Each row was made from one walk, in order. Every step used is in the known rows, and no mark comes twice. Write each row's walk.
Known rows
gune > gimo > zedepip > zudug: [ 18   6 -10  -2  -5  -6  15 -14 -13   4 -18  15 -14 -10 -22   0  38  13
   6   1  -8   0 -27 -19  40 -12   9 -32   1 -18]
bevu > nemag > gune > gimo > zedepip: [ -2  16 -21  22  16 -14   9   2 -11 -18 -20  40  10   2 -38   6  11  41
  -6  26   7  -2 -24 -22  38  23   4 -25  -6 -19]
gune > nemag > nomavis > zudug: [-12   6  -3   2  36 -33  28 -18 -20  12  -3  35  19 -30 -11  -8   9 -26
 -15  62  15  -5 -42  -8 -26   3  19 -14  24 -17]
gune > gimo > zedepip: [  3   8 -32   0  -6   3   1 -12  -6 -10 -17  18   0  -4 -32   6  18  40
   4   8  -2   6  -3 -31  37   4 -10 -23  -9 -11]
zedepip > zudug > sutin: [ 23   1   8 -27  -8   8  22   2 -11   9 -10  18 -16  -7   8 -20  27 -18
 -19 -10  -7 -25 -17   3   2 -32  12   9   3   1]
lokot > bevu: [ 16  -1  -6   3  20  -6   7 -19   3  -4  -4  12  15   5 -21  -6   1 -16
  11  19 -15 -12   7 -15  13  18  -2  -4   0  -1]
gimo > zedepip > zudug: [ 12   9 -11   0 -15  -3   2 -10 -11   1 -15   8 -12 -12 -14 -18  29  -3
   6  -5  -5   1 -20 -13  36  -5  18 -23   0 -12]
bevu > nemag > gune > gimo > zedepip > zudug: [ 16  13   1  18  12 -21  22  -1 -18  -4 -22  32  -3  -6 -28   1  33  16
  -2  17   0  -8 -46 -11  42   7  21 -33   1 -28]
sutin > zudug > nomavis: [  4 -15  33 -10   3   9  16   3   1  29   1   1  -2   2   5 -12  17  23
  -2  16   6 -19  31   4  12 -38  -3   8 -10 -10]
rakufib > zudug > nomavis > nemag: [ 13  10  10  -1  21   5  13  13  -8   9  15  12  -4   4  10  -7  11  11
 -26  29  14  -4 -23 -20  20 -11 -21  -4  11  -9]
gune > gimo > zedepip > zudug > sutin: [ 25   7 -11 -26 -12   9  23  -5 -15   2 -20  30 -15  -7 -15 -17  38   8
 -18  -4  -8 -22 -20 -15  26 -30   6  -6  -2  -7]
nemag > nomavis: [-18 -12   8  -8  15 -41  10   0  13  14   3  22  10  -2  -1  -1  -5  -2
   0  23  -2 -10  -1 -15  -6   4   4  -1  10  -4]
nemag > bevu > lokot > rakufib: [ -1  -7   1  10  13 -23   3  -8   5  -8 -26  28  83   6 -32  -5   4  28
 -18  29  18  -6 -28  15  15   5  -6   3  -2 -16]
nomavis > nemag: [ -1  12  -2   3   5   0   6   1   8  -3  19  13  -2  -6   4  -5   9 -14
 -20  20   3  17 -18 -23  12  20 -10  -3  11  -1]
gimo > zedepip: [ -5  10 -33   0 -16   6 -15  -6  -4 -11 -13  11   0  -5 -23 -19   6  20
   3   0   4   9   3 -22  31   9  -1 -11  -9   0]
rakufib > zudug > nomavis: [ 17  -3  17  -5  20   6   8  13 -19  15  -3  -2  -1  13   7  -3   0  34
  -7   9  15 -26  -7   3   9 -40 -13  -3   0 -10]
gimo > zedepip > zudug > nomavis > nemag > bevu > lokot: [ 14  10  12  16  10 -24  17  11  -1  -4 -13  25  39   7 -41 -22  33  29
 -22  37  16 -27 -44 -13  60  -5   6 -19  -2 -33]
bevu > lokot: [  2  -1   6   5   2 -19   8  19   8  -6 -12   6  25   4 -21   6   5  25
  -3  10  19  -7 -28  14   4  -9   5  -8 -10 -20]
gimo > zedepip > zudug > kuzu: [ 23   3   1 -18  -5  15   5  11  -8   8 -14  14   4  14   3  -8  17   6
  -9 -14 -15   7  11 -10  39 -20  19 -22   6 -11]
rakufib > zudug: [ 21   3 -12   5  15  16  -3  -2 -10   6 -19 -11 -11  -1  13   6  -7   7
   9   9  20   5 -30  -7 -11  -8   6 -14  20  -5]
nomavis > zudug: [  4  14 -10   5   8  26   5 -18 -21   5 -11   6   1 -21  -9 -12  10 -37
 -11  26   2  -1 -34  -2 -13  -8  15 -12   9 -15]
kuzu > zudug > nomavis > nemag > gune > gimo > zedepip: [ -1  19 -24  14  23 -20  15  -2 -17 -10 -13  41   2   7 -29   1  29  36
 -19  20   5   3 -10 -33  50  15 -13 -24  -2 -21]
kuzu > zudug > nomavis > nemag: [  3   9  15  -1  20 -21  20  14  -2   6  15  12   3   6   8  -9  24   2
 -27   8   8   6  -9  -6  25  -2 -29   3   2 -18]
gune > gimo: [  8  -4   1   0  13  -3  20  -6  -3   3  -4   9  -3   3 -14  30  13  25
   1  10  -7  -5  -9 -10   7  -7 -13 -16   1 -13]
rakufib > zudug > nomavis > nemag > gune > gimo > zedepip: [  6  21 -28  12  24   1  10  -3 -23  -7 -13  42  -2   5 -28   2  20  43
 -17  35   9  -7 -22 -45  45  10  -5 -30   5 -13]
nemag > nomavis > zudug > zedepip: [ -4   1  -6 -20  15   2   9 -10 -19   6 -22  33  24 -21  -6 -15  11  -6
  -4  42  39  -1   8  -9  -1 -28   0 -12  26 -22]

Write each row's walk
[ 18  -7  17   3  29  -8   9   7 -16  11 -21  16  53  17 -16  -8   4  52
 -19  29  28 -32 -26  14  21 -35 -16  -1  -2 -21]  nemag > bevu > lokot > rakufib > zudug > nomavis
[ 11  12  12  -7  10  -7  26   3 -11   8  16  29  -5  -2 -14  -8  41  18
 -27  24  -4 -10 -21 -28  54 -11 -19 -18  -3 -21]  gune > gimo > zedepip > zudug > nomavis > nemag
[  9   6  10  -4  25  -7  15  14  -3   7   5  27  35   6  -4  -6  11  29
 -34  39  27  -1 -39  -5  20 -13 -24  -5   6 -18]  bevu > lokot > rakufib > zudug > nomavis > nemag
[ 17   5  28  16  19 -25  25  13   0   1  -6  19  39  10 -29 -12  31  19
 -24  36  12 -32 -46  -2  44  -8   6 -13   3 -33]  zedepip > zudug > nomavis > nemag > bevu > lokot
[  3   5  -5 -25   9   7  21  -9 -11  12 -13  38   3 -17  -6 -27  12 -34
 -31  32   0 -29 -23  -9 -22 -26  11  11   9  -7]  nemag > nomavis > zudug > sutin
[-16 -10  29   5  21 -58  19  21  19  10  -3  28  28  -1  -7   0 -10  10
  -3  35  13 -12 -25   4  -2  10   4   2   4 -23]  bevu > nemag > nomavis
[ 20  12   9  15  19  -6  22 -14 -12   3   2  27  16   6 -29 -18  39  19
 -24  38  -8 -29 -20 -36  69   4  -9 -17   9 -22]  gune > gimo > zedepip > zudug > nomavis > nemag > bevu
[ 17 -13  16 -15   3  33   8   8  13  23 -11   1   6  14  22   1   6   4
  -2   6  -6  18  41  -5   4 -19  21  -4  12  -4]  sutin > zudug > kuzu
[ -3   0   0  12  16 -22   7  -7  10  -8 -16  34  82   4 -30  -8   9  22
 -29  39  19   3 -35   4  21  15 -10   2   4 -17]  nomavis > nemag > bevu > lokot > rakufib
[-10  21  -5  22  30 -12   5   2  -8 -10  11  41   1   4   0  -5   4 -21
 -28  32   1   1 -17 -24   8  44  18  -7  19   2]  nomavis > nemag > gune
[ 14  -4  38 -11   8 -13  22  10 -18  19   6   6  -2   7  -2 -11  26  12
 -11  -3  -5 -35  -2  15  27 -42  -3  -4 -10 -16]  zedepip > zudug > nomavis
[ -1   9  20  -5  12  -3  14  13  -2   5  27  20   6   5   1 -11  15   7
 -30  22   2  -8  -1 -14  27  -6 -24   3  -1  -7]  zudug > nomavis > nemag
[ 15   2  21  20  24 -23  19  10   9 -10  -7  16  32   4 -23  -4  -5   1
   5  30   5  -9 -27  10  15  22  -5   0  -9 -23]  lokot > bevu > nemag
[  8  13  12  -6   2  -5  16   6 -10   7  18  24  -3  -2  -9 -23  34   6
 -27  17   0  -7 -15 -23  49  -9 -13 -11   0 -15]  gimo > zedepip > zudug > nomavis > nemag
[ -1  18  20  15  35 -20  19   9 -19   3  17  45  -2   8   0 -11  20 -13
 -36  30  -3 -23 -18 -15  25  17  16  -8  14  -7]  zedepip > zudug > nomavis > nemag > gune
[  8   8   8  23  15 -19  13   8  10 -10  -8  17  41   6 -29  -7  15  15
 -19  38  17 -12 -42 -10  31  14   5  -9   8 -25]  nomavis > nemag > bevu > lokot
[ 10   6  16   0  16 -16  23   3 -30  10  -5  33  -1   9 -24  -7  34  32
 -14   9  -7 -38  -5  -7  49 -26   4 -21  -9 -21]  nemag > gune > gimo > zedepip > zudug > nomavis
[ 13   5  20  21  26 -35  21  17   5  -4 -14  13  42  14 -25  -8  26  24
 -24  28  21 -17 -38   3  39  -2  -7  -6   1 -36]  kuzu > zudug > nomavis > nemag > bevu > lokot
[ 11  -3  -7 -13   8 -14   5   5 -10  -7 -31   5  13  -1  13  -1  16  16
  10 -12  46  24  26  11  13 -23 -20  -4  17 -20]  kuzu > zudug > zedepip
[  6  -5  22  -4  19 -28  16  16 -11  11  -6  -2   5  16   5  -4  17  20
  -9 -16   9 -14  11  21  16 -31 -23   6 -11 -21]  kuzu > zudug > nomavis
[ 20  11  13  18  30   3  11  -5  -9   5   3  12  17  12  -6 -18  14   8
 -23  40   7 -25 -23 -27  39   3  -8  -3  19 -12]  rakufib > zudug > nomavis > nemag > bevu
[ 13   8  15  18  28 -18  16  -4  -3   2   1  12  21  14  -6 -19  24   0
 -26  24   2 -17 -11 -16  43   9 -16   3  13 -19]  kuzu > zudug > nomavis > nemag > bevu
[ 27   7 -12 -11  16  11  15  -1  -5  -2 -27  36  38   1  -4 -20  10  12
 -38  35  25 -15 -49  -9   3 -14  -6  11  17  -5]  nomavis > nemag > bevu > lokot > rakufib > zudug > sutin
[  1  13  14  37  46 -32  16   9  -8 -16  -8  42  28  11 -22  -3  -9  -9
  -8  38   4 -22 -26   3  11  45  22  -6   4 -15]  lokot > bevu > nemag > gune
[ 20   3 -12  14  27  -1   2  -8  -1  -2 -29  19  53   1 -10  -2   1  23
 -17  44  34  10 -63  -7   8   5  -3 -11  23 -17]  nomavis > nemag > bevu > lokot > rakufib > zudug
[ -5  18   9  19  42 -30  17  13 -15  -3   8  39   4  13   5  -8  14  -9
 -36  21   5  -8 -12 -11  19  24   2  -2  13 -11]  kuzu > zudug > nomavis > nemag > gune
[ -4  23   2  15  26 -15  13   6 -21  -4   9  51   0   6 -11 -21  23  -3
 -34  31   0 -18 -17 -26  40  20  15 -15   9  -7]  gimo > zedepip > zudug > nomavis > nemag > gune
[ 21   2 -14  -5  22   6   1  -4 -11  -8 -38  30  61  -3  -6  -8  10  41
 -11  45  65  13 -18  -8  24 -16 -18 -13  34 -21]  nomavis > nemag > bevu > lokot > rakufib > zudug > zedepip
[ 16   6   9  15  31   0   8 -13  -9   5  -1  23  43  10  -8 -20  12  13
 -30  45  10 -19 -23 -20  37   6 -17   2  19 -10]  lokot > rakufib > zudug > nomavis > nemag > bevu
